(in the rows, 128 means zero)
Known rows, with every step that occurs
F -> X -> C -> Y: [115 119 138 125  96  99 163 119 138  85 146 121 113 100 158  51 203 148
 119 136  60 182  98  98 123 160 151 148 115  98 149  65  81 130 105  85
 100 135]
L -> J -> C: [152 158  99  81 111 109 118 133 103 126 136  71 136  87 147 161 146 119
 202 135 143 122 127 140 172 160 175 149 129 102  56 127 126  93  99 168
 168 139]
C -> Y -> E: [118 135 155  80 124  77  86 117 153  76 146 136 124  90 143  97 141 137
 128 125  63 132 114 137 168 102 155 141  77  59 177 134  72 108 125  93
 120 141]
L -> J -> F -> X: [132 126 132 151 124 125 116 173 116 128 127  53  95 111 115 153 187 148
 168 146  86 193  81  97 141 171 154 160 111 148 117 168  94 151  77  92
 111 150]
V -> J -> A: [138  87 165  89 102 146 156 155  86 132 152 114 100 110 166 148 111 121
 206 147 123 136 122  96 161 149 130  97 129 101  98 114 111 102 129 103
 163  72]
E -> Y -> C -> Q: [104 141 111 145 136  56 142 123  96  93  93 144 140  75 112 117 136 126
 126 119 129  94 124 117  62 118 147 105 116 101  90  86  97 183 147  92
  86 151]
J -> F -> X -> C -> Y -> E: [ 91 134 163 126 110  82  82 108 155  82 149 119 109  71 145  61 156 155
  88 131  64 185  99 133 144 129 130 161  64  68 216 125  72 134  89  77
  95 159]
K -> Q -> V: [110 141 122 130 143 108 211 152  80  96 107 109 148 125 126 109 152 143
 205 119  75  10  84 133 149  87 156 114 175 125  50 103  96 142 149 176
  77 160]
L -> H: [129 105 120 127 136 135 138 147  98 123 145 128 139 146 115 143 176 152
 163 130 128 123  79 113 166 136 138 104 132  82 101 110 114 106 163 136
 159 114]
J -> F: [ 99 159 156 136 118 104 105 138  94 135 115 126 132 132 140 142 147 135
 142 142  82 152 112 123 133 129 142 118 110 120 125 165 102 126 112 103
  97 162]
V -> J: [143 143 124 100 126 149 112 149 104 123 134 118 118 131 158 150 141 136
 196 154 106 116 107 111 162 140 150 126 121 131  67 142  91  67 141 104
 152  77]
K -> Q -> V -> J -> F -> X: [106 125 136 166 142 139 144 176  97 123 124  63 107 119 130 109 181 152
 178 140  61 158  75 107 137 138 139 159 120 140  90 155  91 167  95 108
  79 136]
E -> Y -> C: [159 146 126 147 115  52 151 134 107 128  81 136 152 101 157 150 153 118
 114 154 133 154 108 112  86 148 174 118 114  84  90  86  75 180 152  97
 107 131]
K -> Q -> V -> J -> A: [114  91 154 107 113 145 203 162  75 119 134 103 113 105 164 118 109 132
 231 140 108  82 103 109 157 119 122 102 154  98  70 105 107 126 138 138
 121  91]
S -> X -> C: [130 104 135 122 112 126 131 125 110 125 106 152 106 120 149 111 125 131
 129 147 137  98 111 105 137 183 110 122 151 151 141  86  97 101 109 126
 164 115]
Y -> C -> J -> V: [174 119 133 160  81 109 213 148  83 111 105 120 167 147 169 176 165 119
 167 164 133  74  98 138 138 157 162 129 177 115 103  56  67  99 126 112
 113  97]
F -> X -> C: [134 111 135 138 110 126 160 127 100 112 150 101 107 105 132 108 184 153
 119 134 115 135  91  95 134 179 152 129 133 150 129  68 108 137 101 106
 140 138]
E -> Y -> C -> Q -> V -> J: [104 167 114 158 130 110 180 158 110 106  88 104 147 105 139 110 124 148
 197 163 110  88 101 119 116 107 132 131 128  93  47 107  77 134 156 126
  75  98]
E -> Y -> C -> Q -> V: [ 90 163 120 166 127  68 224 150 103  92  80 110 165 104 108 104 131 143
 168 144 110  58 108 126 103  90 150 109 149  90  73  75  91 186 154 144
  54 160]
M -> H: [184 132 127 107 131 118 153 140 101 105 153 141 108 143 152 136 151 153
 142 139 110  69 117  92 159 147 137  82 133 102 118 137  97 115 158 144
 143 130]
Y -> C: [155 127 104 136 100  74 150 137  96 130  99 142 149 124 154 158 155 114
 125 159 148 145 125 133 130 140 183  98 149 125 108 104  94 142 143  97
 120 133]
S -> X -> C -> Q: [ 81 111 118 126 135 117 122 115  97  91 113 155 102  90 105  87 113 135
 138 116 133  49 125 112 103 146  96 106 148 154 129  85 115 119 113 117
 132 141]
P -> Y -> C -> J: [179 139 113 127  80  84 153 138 152 115  86 143 131 145 174 140 175 135
 125 178 144 174 115 125 146 135 153 150 132 115 140  79  57 103 138 102
  92 133]
H -> A: [126 110 186 110 104  85 121 162  77  99 137 142 142 113 114 169 121 143
 159 132 117 114 142 106 164 124 166  95 127 118  94 115 136 128 134  81
 158 141]
M -> H -> L -> J -> F -> X: [156 125 130 155 138 124 150 195 116 140 138  75  85 116 128 149 190 155
 148 145  84 169  64 106 141 184 132 144 107 142 128 168  89 142  84 106
 126 142]
H -> L -> J -> C -> Y -> E: [128 152 133  67 127  69 100 132 156  98 149 117 130  59 159 108 143 126
 141 123  84 138 104 175 177 127 153 166  71  52 152 129  85  81  95 127
 151 137]
Z -> H: [100 136 149 125 147 103 163 130  99 149 163 143 144 126 104 141 166 146
 139 151 131  96 113 105 142 142 143 128 134 107  81 133  88 105 142 105
 151 134]
Q -> V: [125 155 140 129 118 111 225 163 104 109 113  97 157 150 124 132 148 146
 197 154  88  60  98 121 176 103 167 112 160 113  74 101  95 126 147 163
  99 144]
K -> Q -> V -> J -> E: [ 85 128 126 102 148 161  77 143 115  96 119 123 137 115 127 140 131 156
 184 153 116  79  91 135 174 112 148 124 117 138  74 179  91  96 146 109
  92 130]
J -> A: [136  79 176  87 100 116 177 145  79 126 153 122 109 111 148 150 122 115
 181 129 120 121 126  96 152 142 147  82 140 101 121  94 123 137 125 113
 158 115]
V -> J -> E -> Y -> C: [134 138 126 136 122  83  82 132 126 124  83 141 149  93 155 158 139 131
 112 173 153 177 105 117 101 154 163 125  85  91  95 131  70 158 152  66
 102 115]
V -> J -> C -> Q -> K: [110 160 107 109 146 134 191 124 112 124 156  89 123  53 106 107 131 118
 206 107 134  63 112 149 136  95 160 104 130 105  95 114 114 129 112 120
 155 149]
S -> X -> C -> J -> F: [125 155 144 165  93 136 112 120 122 155  94 146 102 151 176 119 142 140
 117 169 117 154 102 121 134 166  84 151 122 146 167 127  81  85  81 110
 107 153]
H -> M: [187 103 125  79 140 108 189 149 113 147  88 177 131 142  82 155 153 136
 151 152 123 108  80 127 150 113 154 126 139 121  77 112 131  98 105  96
 147 124]
E -> Y -> C -> J -> F: [141 181 141 182  96  89 123 126 123 158  78 137 131 140 183 145 161 132
 108 173 116 190 103 127 102 143 125 150  97 104 135 127  66 136 110  91
  71 161]
H -> L -> J -> F: [109 171 132 140 129 108 127 174 106 154 101 120 119 115 144 169 151 142
 170 147  91 138  72 149 135 151 132 137 115 144 103 179  89  80  96 112
 116 145]
M -> H -> L -> J -> C: [176 157  97  86 132 105 158 157 104 143 146  99 128  91 165 157 153 128
 177 135 139  96 105 155 171 176 153 132 125 100  67 122 122  78 103 184
 184 130]

Rows
[196 147  98 145  86 107 162 128 122 143 100 146 127 161 183 164 172 121
 131 176 152 137 116 133 148 145 158 132 144 145 118  84  74  91 127 103
 122 133]  Y -> C -> J
[165  85 159 110  67  95 189 145 124 125 113 133 109 119 181 140 139 120
 149 167 155 184 127 105 148 143 134 116 139  89 158  62  85 132 126  99
 119 117]  P -> Y -> C -> J -> A
[143 137 166 133 132 120  94 115 150 113 121 118 110 100 138 134 176 159
 100 145 120 152  75  89 110 176 136 163  61 108 121  95  72 149 111  82
 115 145]  F -> X -> C -> J -> E -> Y
[ 72 152 124 158 132  77 178 145 114  85  81 116 166  96  95 112 125 149
 152 150 124  70 108 129 111  91 153 107 131  95  88 101  91 184 153 125
  46 169]  J -> E -> Y -> C -> Q -> V
[197 160 116 157  96  88 164 125 132 145  88 143 130 143 187 157 173 126
 122 170 140 143 100 116 113 153 148 148 117 111 103  70  60 124 133 103
 112 129]  E -> Y -> C -> J
[120 148 142  66 119  90  64 111 151  87 158 112 133  70 168  88 132 128
 140 134  83 159 131 154 182 115 152 163  64  34 153 136  87  93 109 115
 140 122]  V -> J -> C -> Y -> E
[159 148 108 103 136 113 170 184 113 139 115 121 114 110 139 189 161 136
 198 137 111  78  64 146 155 163 157 130 137 160  65 135  87  51 116 130
 166 112]  H -> L -> J
[121 157 107  97 131 129 152 137  83 123 132  76 154  98 166 109 138 124
 211 137 113  87 120 152 172 121 156 148 139  85  28 110 123 110 121 186
 131 120]  K -> Q -> V -> J -> C
[107 128 147 163 106 122 136 126  99 124 137 100 109 105 136 101 179 156
 105 140 103 171  90 101 121 174 136 136 116 144 149  95 107 148  83  95
 111 156]  J -> F -> X -> C
[140 140 117 139 120  70  89 133 131 118  75 129 145  82 141 173 142 134
 120 166 161 164  97 120 100 159 171 129  97  99  95 137  70 162 142  78
  97 141]  L -> J -> E -> Y -> C
[128 162 126 125 121 147 182 168 109 121 118  94 139 145 152 134 134 149
 222 173  94  89  96 118 180 117 149 129 142 118  53 130  83  81 149 141
 114  86]  Q -> V -> J
[114 165 123  88  99 102 164 135 134  99 138  94 154 106 185  67 166 128
 190 154  65 167 128 137 165 122 160 159 113  42  81  98  92  99 120 144
 104 112]  Q -> V -> J -> C -> Y
[ 83 161 119 121 128  99 208 144  91  91 122  84 165 105 104  96 130 137
 197 125 105  40 132 143 155  89 154 116 154  94  65  85 130 147 128 186
  93 170]  J -> C -> Q -> V
[105 124 136  80 137 161  30 134 125 109 135 134 124 119 130 169 133 145
 159 161 132 133 111 121 177 143 154 117  88 140 101 190  96  74 138  72
 135 112]  V -> J -> E
[180 136 124 150  92 149 170 119 126 131 141 115  94 146 166 123 198 152
 126 152 126 132  87 104 152 179 133 158 131 163 136  56  86  88  93 110
 138 136]  F -> X -> C -> J
[161 108 154 164  88 142 221 141  85  99 137  96 141 134 155 143 184 142
 163 147 112  69  75 114 141 180 143 149 169 129 118  32  76  99  97 117
 128  99]  F -> X -> C -> J -> V
[ 97 152 119 139 136 126 218 109 112 114 145 123 114  59  90  93 139 141
 168 101 132  31  90 133 111  97 147  83 148 134 134  84 102 134 121 102
 132 174]  X -> C -> Q -> K
[ 97 142 144 181 103 142 168 145 107 127 127  80 116 114 145  88 168 167
 137 162  97 160  77 105 138 163 126 150 125 138 127 102  95 137  91 112
  92 135]  Q -> V -> J -> F -> X -> C
[ 84 136 110 137 144  86  83 121 111  92  93 145 137  65 116 124 124 136
 128 138 145 116 122 122  75 123 138 112  94 107  91 124  92 160 147  68
  83 134]  V -> J -> E -> Y -> C -> Q
[ 84 114 117 140 134 116 147 116  91  80 145 117 103  78  91  83 161 152
 131 104 115  80 112 104 101 142 132 115 132 153 123  71 123 147 105 101
 114 158]  F -> X -> C -> Q
[122 145 148  64 117  68  78 105 147  83 156 117 139  72 157  87 138 125
 127 122  80 150 135 155 178 111 161 154  69  34 168 124  94 115 107 123
 137 150]  J -> C -> Y -> E
[109 160 144  82 117  89 107 123 155  83 149  96 146  79 164  77 126 137
 157 143  74 139 123 160 191  98 151 166  77  27 145 125  81 103 115 137
 117 127]  Q -> V -> J -> C -> Y -> E
[119 144 100 147 135  99 218 129 113 123 123 122 128  69  92 122 141 118
 166 118 146  66 103 144 108  87 172  77 152 128 127 104  93 163 134  84
 120 171]  Y -> C -> Q -> K
[ 54 152 134 181 121 112 212 146  96  92 112  86 137 108  97  69 148 169
 160 136  89  74  94 120 124 107 125 124 149 127 115  88 110 168 109 143
  53 180]  J -> F -> X -> C -> Q -> V
[175  81 112 105 149 130 189 157 114 151  96 178 139 154  71 148 167 155
 149 152 146 129  50 127 160 114 128 123 139  83  84 107 138  95 127 111
 161 112]  L -> H -> M
[146  89 149  91  96 126 168 157  96 125 138  97  95  93 145 171 115 126
 221 139 136 115 110  98 158 156 143 103 144 112  98 122 111 108 115 120
 159 110]  L -> J -> A
[ 89 134 137 169 135 138 145 178 108 115 128  57 108 117 106 107 167 155
 174 148  69 166  92 101 134 134 134 151 110 135 107 150  99 166  93  95
  78 137]  C -> Q -> V -> J -> F -> X
[ 92 144 115 154 127 153 188 157 106  97 128  81 120 109 123  90 143 167
 199 155 100  80  93 111 146 125 125 137 141 135  74  98  95 112 125 127
  97 104]  F -> X -> C -> Q -> V -> J
[148 126 116 117 103 128  70 118 137 125 109 156 132 142 149 179 158 135
 107 177 170 151 115 138 167 146 162 123 108 151 143 142  83  94 128  70
 112 155]  Y -> C -> J -> E
[101 127  92 137 125  77 138 124  86  94 107 148 137  94 110 125 137 122
 135 127 139  86 137 133  98 111 155  89 144 134 106 100 112 151 141  93
  96 157]  Y -> C -> Q
[131 168 119  95 113 131 158 145  98 130 137  69 159 114 166 124 135 126
 207 158 120 118 130 143 189 131 163 145 129  79  44 109 122  98 120 179
 143 109]  Q -> V -> J -> C
[ 88 104 157 127  97 147 209 148  82 112 139 107 112  94 153  99  93 145
 209 149 129  85 115 105 146 125 106  94 149  99 100  76 116 118 128 130
 118  95]  X -> C -> Q -> V -> J -> A
[134 132 134 135 121  65  94 126 121 120  84 146 154  94 143 160 147 128
  95 160 151 166 107 118  96 149 173 116  93  91 106 120  77 180 150  73
  97 144]  J -> E -> Y -> C
[ 61 131 121 161 132 133 116 122  93  94 138 110  98  78 109  77 151 160
 137 121 108 118 106 109  96 144 107 130 114 150 126 106 116 135  94  86
  94 145]  V -> J -> F -> X -> C -> Q
[131 158 108  77  98  86 129 123 139  95 137  96 137  85 169  95 174 122
 184 137  82 169 127 135 154 146 169 162 113  59  90 113  95  92 104 135
 121 136]  L -> J -> C -> Y
[ 72 133 111 122 130 139  84 144 123  95 104 126 148 110 113 142 119 154
 161 175 149 109 114 140 160 112 148 110 115 133  97 167  92 111 147  84
  80 131]  Y -> C -> Q -> V -> J -> E
[124 149 130 152 117  84 126 144 128 119  71 125 162 102 150 149 135 140
 127 182 146 158  99 122 113 139 162 127  99  83  86 122  66 168 156  90
  78 120]  Q -> V -> J -> E -> Y -> C
[104  97 141 131  97 124 211 165  84 121 120 108 123  99 152 120  96 129
 207 162 140 112 126 114 145 117 125  89 153  93  95  93 109 140 139 116
 110  93]  Y -> C -> Q -> V -> J -> A
[ 91 150 102  90 139 120 104 119  85  98 145 106 131  75 124 109 127 122
 184 112 126  87 149 138 134 122 143 125 116 105  65 114 140 107 116 137
 140 129]  V -> J -> C -> Q
